What can hang from each mark:
doko: desob risok
zimeb: risov
pali: dabive risov
mutavi: risok
dabive: pali
tulu: risok
risok: bovem doko kelate kiduro mutavi
vuzub: dabive mutavi
risov: pali

Each row was made from one small tree. Brackets hold a mark, then the marks that hang from it, in alphabetical order. Every link used is in the known rows. Write each row's tree.
Known rows:
{risov pali}: [-17.0  10.1  -6.4  -9.3  -2.0   1.0  -0.2   9.1  -9.4  12.1   2.0  -4.3
  -0.5  -4.1  -2.3  -4.1  -7.6  -1.2  -5.8 -15.5   1.7 -15.7  12.7  -0.4
 -11.6]
{tulu {risok doko}}: [ -7.1  16.0   4.0  -1.7  -4.6   2.5   8.8  -2.2  -9.9  -8.6  -4.7  -4.4
   1.4 -14.7 -10.3   4.8  33.9  -5.1 -18.3  -2.4  -0.4 -21.7   2.7  20.1
  -3.7]
{risov {pali dabive}}: [-12.3   6.3 -22.2 -10.6   3.1  -0.5  -7.1   9.3 -22.1  38.4   7.2 -11.8
  -2.7  -8.5 -13.2  -6.1 -27.2  -2.2  39.2 -18.7   6.8 -18.3  -4.3   2.9
   2.3]
{risok bovem {doko desob} kelate kiduro mutavi}: [ 12.0  27.1 -14.3   5.0  33.8  -4.8 -21.5 -15.0  10.5  12.2  25.6  44.4
  -5.8 -29.4  -5.1 -25.4 -27.1  10.9  19.9   9.9  10.0  -6.5  20.1   3.7
 -38.3]
{mutavi {risok bovem doko kelate kiduro}}: [ -0.2  26.9 -38.5  21.6   7.9  -7.9 -27.7  -6.4  -4.2  18.2  16.9  35.4
 -11.2 -34.6  10.1   7.2  -5.6 -11.8 -13.1   5.7   7.5  -8.3 -16.0  16.1
  -7.6]
{tulu {risok bovem doko mutavi}}: [ 16.1  22.8   0.3 -11.5   8.6   8.7   1.2  -9.6   2.6  -2.9  -1.7  -8.1
   7.1 -20.2 -11.6 -41.8  31.4   3.9  -8.5  -3.2  -6.6 -12.1  28.2  33.0
 -22.2]
{pali risov}: [  1.8   7.6  18.5  -8.6 -16.7   8.3  18.8   4.1 -26.5  28.8  13.5   7.7
 -11.7  -9.9 -16.9  14.9  -3.7   1.6 -35.3 -12.3  10.2 -11.7   7.2   2.6
   5.1]
{vuzub {dabive {pali risov}} {mutavi risok}}: [  0.9   7.1 -21.1  -3.1 -11.0   2.1   5.6  13.1 -64.6  14.1  42.9  19.4
 -12.1  -5.9  -0.2 -13.9 -16.0  -0.1  18.4  -6.8  20.1 -70.6   8.3  34.8
  47.4]
{mutavi {risok doko kiduro}}: [-17.0  18.9 -15.1  16.9  -7.2  -4.2  -1.8  -8.9 -21.6   7.7  18.3  14.3
  -5.2 -16.9   0.5  10.1  14.6 -20.2  -8.2   5.2   9.6  -5.0 -11.7  29.5
 -10.9]
{risok bovem kiduro}: [ 19.9  16.1 -11.9 -10.5   5.0   2.5 -13.2  -1.1 -14.5  29.2  17.8  23.5
  -6.5  -4.4   9.6   6.0 -17.0   2.1  11.7  -3.4   1.9  19.3  14.4  -3.3
 -24.7]
{tulu {risok bovem}}: [ 11.7  15.7 -14.2 -17.6   1.1   8.6  -0.5   3.8  -8.4   7.0 -11.3   7.5
  -1.8  -0.9   1.0 -10.7  24.7   7.2  -4.2  -8.6  -1.9  -3.1  26.0   4.6
  -0.7]
{risok doko kelate kiduro}: [  0.2  20.8  -7.9  16.8   3.5  -8.2 -16.3  -4.4  -7.9   4.2  24.2  31.0
  -7.9 -30.3   0.3  35.5 -24.0 -11.0 -14.9   3.6  10.9 -18.9 -21.5   4.9
  -6.9]
{mutavi {risok {doko desob} kelate kiduro}}: [-28.4  23.3 -30.2  24.6  15.5 -12.3 -11.5  -9.3  -5.0   2.7  15.3  51.3
 -12.7 -20.6  -0.6   7.4  -3.9  -8.2   4.6  13.8  22.5 -24.1  -7.5  12.4
   2.1]
{zimeb {risov {pali dabive}}}: [ -8.3   4.9 -34.2  -4.6  14.9  -1.1   5.2   4.3 -27.5  49.8   9.6   7.9
  -5.6 -28.4 -12.8   5.7  -7.0   3.9  43.2 -18.4   5.9 -16.8  -3.4  11.5
  12.2]
{mutavi {risok bovem kelate}}: [ -9.7  18.7 -42.3   6.2  -3.7   1.6 -17.3   4.5  -1.7  11.2   0.1  31.4
 -14.5 -11.8   8.5  -4.8  -4.0  -5.0  -1.7  -9.9  -1.8 -12.2   5.0  12.9
  11.4]
{mutavi risok}: [-26.6  10.7 -18.5   2.7 -18.1   5.0   8.8   1.7 -19.9   0.2   0.8   8.8
  -8.6   5.8  -2.4  -4.6  16.3 -13.9   1.6  -9.7   1.1  -9.6   9.0  25.7
   6.8]
{vuzub {dabive {pali risov}} {mutavi {risok kiduro}}}: [  5.9  11.9 -25.4   2.7  -4.8  -3.2  -1.8   8.6 -70.6  19.0  54.1  31.0
 -11.9  -5.4   6.8   1.5 -27.5  -4.8  10.7   1.7  34.3 -65.0   2.4  37.0
  51.5]
{dabive pali}: [  2.2  12.2   0.6   0.9 -11.3   5.4   6.4   7.6 -12.1 -23.7   9.8  23.9
 -10.2   9.1  -0.9  12.6 -20.5  -4.2  32.6  -7.1  -5.9 -31.0  32.6  22.8
   1.8]
{vuzub {dabive {pali risov}} mutavi}: [ 21.0   4.4   1.1 -13.3  -5.7   3.5   3.0  15.1 -60.8  17.0  51.3  18.0
 -10.7  -8.6  -2.9  -4.3 -35.5   9.2  27.0  -9.1  15.2 -63.2  10.2  14.9
  29.8]
{doko desob {risok bovem kelate kiduro mutavi}}: [ 11.1  23.0 -34.0  -4.3  44.6  -1.7 -24.2 -11.8  -3.1  31.0  21.3  81.3
 -13.8  16.0  -5.6 -10.6 -32.3  16.2  20.8   0.4  17.4  -1.6  25.1   1.9
 -21.9]
{mutavi {risok bovem kelate kiduro}}: [ -1.8  23.3 -47.9  11.9   3.2  -4.0 -24.5  -0.2  -9.1  18.2  10.8  42.2
 -13.2 -12.6  14.7   9.3 -13.7  -9.2  -8.6  -1.0  12.8  -5.7   0.4  14.2
  11.3]
{vuzub mutavi}: [ -1.3   7.4  -9.1 -15.4   0.3   3.4  -1.6   4.5 -30.6  13.4  31.2  17.9
   0.3   1.7  -0.5  -0.5 -16.8   1.1  32.3 -10.9  -7.3 -15.5   5.0  -4.2
  -2.4]
{vuzub {dabive {pali risov}} {mutavi {risok kelate}}}: [ -2.0  12.6 -33.3   8.1  -7.9  -3.1  -8.7  15.3 -53.7   3.9  43.4  36.5
 -16.9 -16.0   3.7  -0.7 -32.8  -1.9   7.3  -7.1  26.8 -88.6  -3.9  32.8
  69.0]
{doko {risok kiduro}}: [  0.4  11.3 -12.6  -1.9   9.6   0.1  -7.0  -3.3 -30.2  28.1  21.5  49.1
 -11.5  27.5  -3.8  37.7 -12.5  -4.3  -1.3  -6.9  11.4   1.9  -4.3   6.5
 -14.3]

Which tree is each row?
[ -8.3  23.5  -2.6  11.3  24.5  -6.3  -8.3 -14.8   2.6  -7.3  24.3  41.9
  -4.5 -22.1 -11.4 -10.2 -25.3  -0.1  10.8  11.3  19.1 -24.2  13.6  13.9
 -19.6] -> {risok {doko desob} kelate kiduro mutavi}
[ 15.2  23.6  -6.2   2.4  11.3   2.7 -18.9  -7.8  11.8   5.8  16.5  14.3
  -3.2 -34.7  -7.3 -25.8 -14.7   1.1  -0.5  -6.4 -10.8 -15.8  12.3  16.8
 -31.5] -> {risok bovem doko kelate mutavi}
[ 20.2  24.1 -16.7  10.2  14.9  -6.5 -28.9  -3.6   1.3  24.3  24.4  35.1
  -7.9 -37.5   7.8  18.5 -26.1  -0.9  -4.3   3.2   1.8  -4.1 -12.8  -3.2
 -25.9] -> {risok bovem doko kelate kiduro}
[  5.4  13.2 -14.4 -20.1  33.3   8.0  -4.3  -9.9  -8.5  31.6  11.9  51.7
 -11.1  28.3 -15.5 -41.8  -4.8  21.9  45.0  -9.1  -4.2  11.4  40.7   3.3
 -46.2] -> {doko desob {risok bovem mutavi}}
[ 15.9  15.1 -36.9   0.2   8.0  -2.6 -23.1   7.2 -41.2  12.2  44.1  16.4
  -6.4 -22.1  12.8 -42.6 -12.1   0.8  73.5  -1.5  -9.6 -48.9   3.0  28.1
  -7.8] -> {vuzub {dabive pali} {mutavi {risok bovem doko}}}
[-33.9  14.5 -13.0   9.4   5.1  -1.9   8.9  -7.2  -9.8   3.4   3.9  22.3
  -9.8  -9.4 -10.4 -23.7  24.4  -3.2  28.2   4.5   1.3  -9.2   8.6  12.1
 -21.1] -> {mutavi {risok {doko desob}}}
[-11.4  15.5 -28.8   5.6  30.9  -7.7 -16.8  -3.8 -13.1  23.8  17.3  86.0
 -19.4  23.6  -4.3  35.4 -29.9   7.7  14.7   1.1  23.5 -12.9   0.6 -11.1
  -2.4] -> {doko desob {risok kelate kiduro}}
[ 13.3  19.3  -6.4  -8.7   7.1   3.9  -4.1  -1.6  -2.8   8.8  -4.2  -1.5
   0.7 -21.4  -4.5 -12.3  32.0   5.2  -9.1  -2.7  -8.4  -4.1  10.2   9.8
 -18.6] -> {tulu {risok bovem doko}}
[ 19.0  14.8 -23.4  -9.3  20.0   1.5 -19.6  -2.9 -22.9  50.1  21.4  53.1
 -12.9  19.9   2.5  19.0 -13.2   6.5  11.5  -7.8   2.6  21.6   2.7  -3.4
 -30.4] -> {doko {risok bovem kiduro}}
[  1.2  14.9 -35.2  -6.8  35.2  -1.2 -24.2   1.7   0.9  35.8   7.6  76.3
 -21.0  16.2  -4.4   1.6 -21.0  21.9  34.3  -8.7   0.2  -2.8  10.6 -20.8
 -22.3] -> {doko desob {risok bovem kelate}}
[-26.4  19.1 -23.5  22.5  -9.0  -4.5  -7.5  -1.9  -5.9  -6.2   6.8  18.9
 -11.0 -27.0  -3.5   7.0   7.1 -17.7 -16.0  -2.8   1.9 -32.1 -17.1  25.9
   5.9] -> {mutavi {risok doko kelate}}
[-16.1  22.3 -37.9  13.3  19.0  -4.9 -18.7  -4.4   8.4  16.4   4.3  41.4
 -15.3 -27.1  -2.0 -26.5   5.7   5.9  22.1   4.1  -0.9 -10.4   3.6   0.6
 -18.8] -> {mutavi {risok bovem {doko desob} kelate}}
[-14.9  14.6 -35.4   0.2   0.3  -3.8  -5.6  -1.4 -40.6  15.1  34.3  30.4
  -0.6   4.6   9.5   7.1  -7.9 -12.8  13.7  -0.1  12.5 -16.5  -3.5  17.7
  17.9] -> {vuzub {mutavi {risok kiduro}}}
[-27.2  19.4 -17.5  14.8  11.3  -6.9   3.8 -11.5 -15.7  11.3  15.5  34.1
  -9.1 -10.6  -2.6  -7.9  13.1  -7.0  21.2  13.4  16.5  -4.5   3.0  15.2
 -19.6] -> {mutavi {risok {doko desob} kiduro}}
[  0.0  19.9  -8.4   5.2   2.8   0.6  -7.6  -7.1  -9.5 -11.9  20.4  30.7
  -3.6  -6.0  -1.2  11.1 -31.5 -10.7 -13.1  -3.0  19.8 -23.2  14.5  25.7
   9.4] -> {risok kelate kiduro mutavi}
[ 22.2  27.5 -10.6   7.4  18.1  -2.2 -23.8 -12.4   4.7  10.8  25.9  27.1
  -2.7 -35.4  -0.5  -9.1 -26.2  -2.5  -7.6   2.8   3.1  -9.6   4.9  19.2
 -28.1] -> {risok bovem doko kelate kiduro mutavi}
[ -6.1  11.7 -31.2   3.9   3.0  -9.6 -16.1  -1.6 -60.1  25.6  50.5   9.6
   0.2 -22.9   9.8 -13.3  -4.1 -11.8  33.6   3.6  16.7 -32.8 -29.6  20.9
   4.1] -> {vuzub dabive {mutavi {risok doko kiduro}}}
[ 11.9  18.0 -19.0 -15.1  40.5   3.4 -10.0 -14.1 -12.7  37.5  21.3  64.2
 -10.5  28.2  -9.3 -25.3 -16.9  17.6  36.8   0.1  11.3  17.0  36.5   5.7
 -42.8] -> {doko desob {risok bovem kiduro mutavi}}
[ 13.0  18.5  -7.5  -3.2  27.4  -4.6 -11.7  -9.4  -3.7  37.0  22.9  36.8
  -7.9 -20.0   0.8 -12.5  -9.0  13.4  39.2  10.7   0.1  18.1  13.6 -15.7
 -54.4] -> {risok bovem {doko desob} kiduro}
[ 20.2  24.1 -20.1  -1.0  12.8   2.0 -20.7  -6.7   0.0   8.4  20.1  35.3
  -4.8 -12.4   4.1  -8.2 -35.9  -0.3  -1.9  -3.5  10.0  -7.8  20.6  15.8
  -7.7] -> {risok bovem kelate kiduro mutavi}
[ 24.3  23.4   2.8  -2.9  14.4   3.0  -9.8 -15.1  -7.8  19.6  28.5   8.4
   1.5 -24.9  -3.3 -25.1  -9.5  -1.2   6.4   2.5  -2.0  10.8  17.3  21.9
 -47.8] -> {risok bovem doko kiduro mutavi}
[ -6.5  15.7   4.6   3.8  16.8  -6.0  -0.7  -9.5 -11.2  15.9  21.4  30.6
  -5.5 -13.6  -7.0   4.6  -7.5   2.3  26.2  11.2  11.0   2.5   7.5  -4.5
 -36.6] -> {risok {doko desob} kiduro}
[ 14.6  22.5   0.4  -5.8  30.4   0.4  -7.5 -17.3  -0.4  22.4  23.9  30.0
  -1.7 -17.6  -7.4 -40.1 -10.8  11.3  36.0   9.9   4.8  15.3  31.7   6.8
 -59.5] -> {risok bovem {doko desob} kiduro mutavi}
[ 19.8  23.4 -29.8  -0.9  27.5   0.7 -27.3  -9.1  -8.8  27.5  24.0  62.0
 -11.0   9.8  -1.4   6.7 -32.1   3.2  -7.3  -7.3   9.9  -4.5   9.7  18.2
 -15.0] -> {doko {risok bovem kelate kiduro mutavi}}
[-17.2  14.5 -18.4  -2.7  26.4   1.8  -5.3  -7.4  -3.1   3.6   9.9  65.3
 -14.2  23.2 -19.3  -8.6 -18.9   9.9  20.7  -8.4  12.0 -24.4  21.3  12.4
  -6.3] -> {doko desob {risok kelate mutavi}}
[-14.1  17.5 -22.3   2.5  14.0  -0.7  -5.9  -6.7  -1.6  22.3   4.4  25.2
 -10.9 -16.7  -3.9 -40.6  21.8   6.9  39.6   4.1  -6.7   6.9  16.3   3.0
 -38.5] -> {mutavi {risok bovem {doko desob}}}
[ 13.5  19.5 -25.3  -6.8  19.7   6.3 -21.6  -4.4  -2.7  22.2  12.4  50.4
 -11.1  10.8  -8.3 -10.1 -21.5   7.5  -1.0 -16.6  -4.5 -12.6  15.3  15.8
 -18.7] -> {doko {risok bovem kelate mutavi}}
[  5.1  19.2 -15.7   1.9  25.0  -4.0 -20.2  -2.2  11.5  21.7  10.1  41.1
 -12.3 -30.0  -2.4 -15.0 -15.0  15.1  32.1   2.1  -6.2  -5.0   7.6 -19.4
 -36.2] -> {risok bovem {doko desob} kelate}
[  4.2  10.3 -20.8 -17.1  30.4   3.8 -10.2  -1.1 -10.6  45.6   7.2  58.2
 -16.8  27.1  -7.8 -13.0  -3.4  22.9  48.1  -7.9  -6.7  17.1  21.6 -19.7
 -42.0] -> {doko desob {risok bovem}}
[ -0.9  19.8 -19.4   5.7  17.7  -0.8 -14.6  -9.9 -16.0   5.1  24.2  59.1
  -9.7  18.3  -8.2  23.8 -29.8  -6.5 -17.7  -7.8  20.5 -22.8   2.7  27.7
   2.5] -> {doko {risok kelate kiduro mutavi}}
[  3.2  17.9 -29.0  -9.3  37.4   3.0 -17.6  -7.0   2.3  24.9  11.0  67.7
 -14.5  18.3 -12.2 -25.5 -21.6  20.2  31.6  -9.1   2.7  -8.4  30.5   0.9
 -27.0] -> {doko desob {risok bovem kelate mutavi}}
[-22.3  19.9 -37.7  18.2  -7.9  -5.5 -10.3  -0.6 -16.7  -3.8   8.9  39.7
 -12.0  -5.4   8.2  25.6 -12.1 -19.3 -20.4  -0.5  22.7 -24.2  -6.1  24.3
  30.7] -> {mutavi {risok kelate kiduro}}
[  1.0  18.1 -34.0   1.2  -1.5   1.3 -10.8  -2.5 -19.8  24.3  10.4  25.2
  -8.7  -1.4  12.8  -6.2   2.9  -7.5   5.1  -1.1   7.7  12.5  11.0  16.0
  -7.7] -> {mutavi {risok bovem kiduro}}
